What can hang from each mark
R: Y
S: K
X: R
E: K
T: Y
Y: R T
K: B S X
B: K W
W: B E

Every row comes from one small tree of marks. The marks that hang from a mark follow it in brackets, in alphabetical order. Every link used is in the known rows. Which tree was each row made from?
Known rows
E(K(B S)): [-11.5 -16.5 -15.5 -24.7  12.4   8.0  -9.5   8.3  17.0 -22.4   7.8  11.2
   7.1  -9.7  -6.4   6.8  -3.7 -13.0   4.1 -12.9  -8.8]
B(K(S X(R(Y))) W(E)): [ 28.4  19.0  18.0  17.1   3.7  15.5 -18.6 -15.8   3.6 -12.8   0.0   9.5
   9.9 -14.8  10.1  12.9  11.5   9.3   6.5  -2.2   6.1]
K(B S X): [ 11.2  21.5   0.9 -39.3   5.7  10.5 -10.5  17.5  21.7 -16.6  21.5  -8.3
   8.6   6.0 -14.5   8.6   2.9 -15.3 -21.7  -4.9 -18.8]
B(K(S X(R(Y))) W): [ 42.5   4.3  12.6   1.5  -2.8  18.1 -19.5 -14.7   9.0 -12.7  -4.3  14.2
  15.1 -14.3  12.7  18.4   6.4  18.3   7.8  -0.3  16.5]
E(K): [-17.1 -26.8 -17.7 -19.3  -0.6  20.3  17.2  14.0   8.9 -20.8   0.0  22.3
  -7.4 -19.6  -9.6  13.1  -6.2  -5.5  15.7  -4.6  -3.7]
Y(R T): [  0.3 -31.8  -1.5 -34.4 -20.3  33.1  13.7  20.7  11.3  -0.6  -4.1   6.1
  -8.2  16.3 -18.6   5.4  12.3   5.7   2.2   4.6 -24.0]
K(B(W(E)) S X(R(Y))): [  8.3  42.4  23.9  -8.0   5.1   2.5 -11.3   2.4  18.8 -17.0   7.6  -4.1
  21.4  -4.1   4.4  -0.3  -3.6  -6.2  10.2  -5.2  -3.4]
T(Y): [-28.5 -27.2  -9.6 -48.7 -14.2  27.2  22.6  30.9   8.1 -14.0  -4.4  16.8
  -3.5  -5.9 -15.7   8.2 -10.6   3.1  -1.9  -3.1 -14.8]
W(E(K(B))): [-37.9   1.1  -6.0  -6.0  14.0   8.0   9.9  14.3   9.0 -24.9   8.2   5.2
  -2.5 -22.4 -14.4  -2.0  -8.3 -16.4  15.3 -10.8 -18.9]
W(B E(K(S X))): [-29.4  16.9  -2.8  -0.9  23.3  12.8  -2.0  10.3  20.1 -17.9  10.8  14.3
  -1.1   9.3  -9.2  11.0  14.2 -34.6 -21.9  -7.6 -21.4]
S(K(B(W))): [  1.9 -25.6  -3.0 -45.4  -1.5  13.0  27.0  11.6   6.1 -26.0 -15.3  -3.9
   6.2 -30.7 -13.0   2.2   4.8  13.5  10.4   2.6  -5.2]
E(K(X)): [ -4.2   1.8 -14.3 -19.7   7.2  16.4  13.2  12.4  18.1 -15.5   4.4  19.4
  -5.3 -11.8 -10.8  15.8  -8.3 -17.3   1.8  -0.7   0.6]
S(K(B X(R(Y)))): [ 14.8  36.8   9.5 -17.1 -13.8   9.8  29.4   6.9  33.5 -23.8  -7.5  -6.9
  11.8  -5.1   9.3   0.2 -23.3 -12.7  12.7   0.9  -1.0]
E(K(S X)): [  7.4   1.9 -16.6 -23.6  10.6  14.9  -4.9   4.7  18.8 -13.5   9.5  22.0
  -0.8   1.4  -5.2  17.8   2.4 -22.3 -11.1  -5.0   0.1]
X(R): [  9.6  -6.8   3.7 -20.4 -25.8  22.1  19.8  17.3   3.8 -18.9   7.4   2.6
  -3.6  -2.8  -4.5   8.5  -6.2   1.6  19.1  -1.6  -9.8]
K(B(W) S X): [ 17.7   8.1   3.8 -45.5  11.3   7.6 -16.6  13.8  13.3 -15.8  10.9  -4.9
  16.0  -6.8 -15.0   8.9  11.2   1.0 -12.4  -1.3  -5.0]
S(K(B(W) X)): [ 14.7   4.1   0.8 -44.9   4.3   9.7  21.3  11.4  14.7 -20.7 -11.4  -7.6
   8.1 -22.8 -13.6   4.9   2.0   1.9  -3.9   6.0   0.0]
R(Y): [-21.9  -8.6  -2.0 -27.4 -13.7  24.9  24.5  26.5  16.8 -22.2   3.9  13.0
  -2.8 -19.4  -6.3  13.9  -7.2   7.2  11.1   0.3 -12.8]
E(K(B S X(R(Y(T))))): [ 12.8  13.3   0.7 -11.0   5.7   4.9 -13.0  -1.6  42.9  -9.3  -6.7  12.0
  20.9  17.4   6.1   5.1 -17.2 -16.5  10.4  -5.9   9.2]

Which tree is each row?
[ 19.1  13.7   2.4   3.1  11.5   6.2  -9.5 -11.3   3.9 -11.7   0.2  18.3
   7.2  -2.9   3.8   8.6   4.0 -16.8  13.7  -5.8  10.4] : B(W(E(K(S X(R)))))
[-25.9 -24.1  -7.7  -7.8  12.7  13.9  13.8   7.3  -5.1 -19.7  -7.2  21.3
  -5.6 -32.6 -12.3   7.7   7.2   1.7  22.9  -3.4  -1.3] : B(W(E(K)))
[ 26.1   4.9  12.1   4.3  -2.0  22.1 -16.2  -3.3  12.7 -16.3  11.0  -0.8
   6.5  14.7   2.1  16.5  15.8  -5.3 -19.9  -4.2 -12.0] : W(B(K(S X(R))))
[ 33.4  17.9   1.6 -22.0 -21.1  18.5  35.3   5.2  15.4 -16.8  -5.4  -0.9
  -4.1   2.5   1.2   9.1  -7.2 -14.8   1.9   5.3  -2.0] : S(K(X(R)))
[ 34.6  14.1   9.6 -31.1  -7.8   6.9  22.3   1.8  13.9 -20.2 -14.2 -11.3
  13.5 -12.4  -1.8   0.3  -6.3   0.1  12.6   4.4   6.6] : S(K(B(W) X(R)))
[ 28.1   7.2   1.7 -15.3  11.8  -0.1 -19.1  -8.2  16.5 -15.6  -1.4   8.9
  22.3  -4.8   3.1   4.8  -6.6  -9.8  18.0  -8.0  16.6] : E(K(B(W) S X(R)))
[  4.9  40.7  16.2 -14.0 -12.3  10.2  12.6  16.8  31.4 -20.4  10.0  -6.3
  13.8  -3.2   2.3   2.2 -24.3  -8.0  16.0  -2.3  -5.2] : K(B X(R(Y)))
[ 37.4 -16.8  -0.9 -20.8  11.9  21.2 -22.8  -6.1  -1.7 -11.3   5.0   8.8
   4.3 -17.5  -8.5  22.3  26.1  16.9 -17.3   1.4   3.7] : B(K(S X) W)
[  7.0  22.6   6.0  11.7  10.3   6.5  -6.1 -11.0  14.9 -14.3  -5.8  25.6
  12.4  -9.3  13.6   9.3  -4.7 -12.8  21.9  -5.7  16.2] : B(W(E(K(S X(R(Y))))))
[ 48.6 -15.3  11.3  -6.7  -1.2  19.9 -21.2 -13.1  15.8  -2.4 -14.3  13.1
  16.1   1.6   5.0  17.7  13.6  25.2   1.9   5.5  17.8] : B(K(S X(R(Y(T)))) W)
[-17.2 -28.9  -9.0 -26.0  13.2   7.8   5.0  10.3   7.3 -23.9  -7.5  11.7
  10.1 -35.7 -12.6   4.4  -4.5   8.8  25.9  -5.5   4.8] : E(K(B(W)))
[-12.2   3.4  -4.4  -7.9  19.7  10.9   9.5   5.0   3.8 -14.6  -3.1  18.5
  -3.4 -25.8 -13.5  10.4   4.9  -9.3   8.9   0.3   2.7] : B(W(E(K(X))))
[ 22.1  33.2  19.5 -15.1   4.6   2.7 -15.5   2.1   6.1 -14.4  12.0 -11.9
  15.7   2.4  -6.5  -1.4   5.8 -10.0   2.3  -5.2  -7.7] : K(B(W(E)) S X(R))
[ -6.1  45.6   8.4  14.4  11.7   0.4 -10.0  -4.2  30.4 -19.2   7.3   8.6
  14.4   1.2  11.9  -0.4 -20.3 -31.3  13.8 -13.9  -2.1] : W(E(K(B S X(R(Y)))))
[-55.0 -12.7  -2.7   2.5  13.4  18.5  20.9  18.1   9.9 -25.7   2.5  14.8
  -7.6  -9.8 -13.4   5.9   5.5 -17.4   4.7  -7.1 -24.8] : W(B E(K))
